Each row comes from the steps of one path. Every step used is in the known rows, and no mark comes twice. Write the path behind each row, first mark first.
(in the rows, 128 means zero)
Known rows
H > B > V: [160  76 185 152 111 179 121 169 131 140 128 111 103  95 156 153 114 142
  57 156 115]
G > Q: [148 156 100 130 110 147 112 120 104 158  83 142 108 142 132 153 147 115
 124 111 142]
B > G: [176 109 161 137 134 122 171 156 145 141 127 131  65 123 123 143 144 121
 167 149  91]
V > Q > M > B: [ 98 170  83 123 132  96 109 110 129 112 168 125 141 127 156  38 181 138
 117 135  98]
Q > G: [179 151 116 145  97 109 120 120 179 142 114 161 150 162 102 154 138 102
 116  96 112]
G > B > H: [ 68 139 150  96 147 160 156 160 116 138 137 168 130  73 111 150  67 156
 149 117  95]
V > Q > M > B > H: [ 40 164  91 100 158 107 150 110 126 123 157 134 118  97 124  46 120 119
 109 135  86]
V > Q: [114 133 123 138  88 120 114 128 106 152 109 123 136 166  98 131 124  70
 137 115 127]
H > B > U: [160 143 170 131  66 149  99 174 135 176 138 129 146  84  96 144  67 163
  62 154 104]
U > B: [192 104 174 157 150 119 134 132 117 173 147 103  59 151 131 132 161 159
 111 118 131]
H > B > G > Q: [146 156 129 123 133 135 163 144 110 136  73 105  81  90 129 171 113  93
 145 174 139]
M > Q > G > B > H: [ 73 137 115 114 139 137 152 132 140 106 143 167 155 119  91 156  54 116
 157  92 120]
G > B: [134 133 155 119 116 165 115 169 115 129 145 171 159  96 146 168 115 192
 168 112 109]
H > B > V > Q: [109  99 153 145 101 148 117 138 101 136 104  87 134 128 113 147  97  70
  88 156 144]
Q > M > B > G: [143 139 122 122 165  92 164 134 154 110 168 120  82  98 162  66 178 162
 156 166  86]
M > B: [155 123 122 158 158 112 134 134 125 149 156 128  92  90 140  76 194 147
  78 136  85]
V > Q > G > B: [111 170 118 112 113 112 122 125 125 107 109 149 211 125  93 177  88 111
 176 110 150]
Q > M > B: [133 157  98 130 134 112 110 128 149 121 190 149 123 114 182  41 192 185
 106 127  75]
M > Q > G > B: [143 135 114 144 109 136 113 140 146  93 150 173 193 151 115 175 100 134
 178  80 141]

Which path is each row?
[128 185  89  87 102 136 119 118 147 111 129 152 125 156 178 113 148 158
 192 127 125]	B > G > Q > M
[152 145 110 122 139 126 161 121 111 142  75 119  75 127 120 158 139 100
 167 144 143]	B > G > Q
[131 136 120 141  98 106 124 114 148 124  93 103 171 150  83 160  94  45
  91 133 156]	H > B > V > Q > G
[123 192  81  92  79 154  84 118 144 125 132 173 151 172 188 108 148 166
 165  99 121]	G > Q > M
[136 164  99 137  85  86 121 102 152 134  94 134 172 183  67 152 117  47
 131 104 140]	V > Q > G
[183  46 186 161 162 141 133 125 120 152 142  84  61 143 147 135 159 165
  77 130 152]	U > B > V
[126  74 157 148 144 114 128 102  92 140 112  67  97 166 105 129 135  89
 104 136 176]	U > B > V > Q
[191  93 185 144 174  99 186 137 130 149 136  83  28 131 118 136 151 141
 161 157 123]	U > B > G
[140  90 125 134 157 134 109 122 145 109 169 122 116 114 189  62 184 186
  75 141 109]	Q > M > B > V
[108  89 117 154 152 111 125 105  97 125 115  83 120 127 108  94 150  80
  81 145 146]	M > B > V > Q
[146  91 152 126 139 146 122 132 144 107 124 142 173 108 135 170 112 166
 122 118 150]	Q > G > B > V
[113  84 138 144 110 134 115 120 107 138 106 103 127 163 103 134 126  78
 109 127 149]	B > V > Q
[ 75 157 129  94 146 131 162 137 143 125 129 169 159  82  95 161  55 131
 150 107 112]	Q > G > B > H
[ 48 167 119  94 144 117 162 121 125 122 110 152 171  97  71 156  45  97
 155 114 127]	V > Q > G > B > H
[144 149  96 130 182 100 171 106 102 131  87  97  66  91 122 114 167 108
 136 166 138]	M > B > G > Q
[144  69 134 145 133 154 112 126 143  86 142 144 171 144 133 164 110 146
 131 101 164]	M > Q > G > B > V
[ 78 144 113  88  90 151  84 128 134  90 155 147 193 164 171 109 116 162
 175 117 140]	G > B > V > Q > M
[ 90  94 142 124 124 141 115 127  92 117 112 113 161 130 112 151 103 108
 142 133 162]	G > B > V > Q
[128 108  96 126 161 137 107 100 130 106 141 115 116 111 185  67 183 173
  80 144 140]	G > Q > M > B > V
[109 133 124 108 105 128  94 108 136 113 154 111 141 194 162  89 138 147
 145 118 152]	U > B > V > Q > M
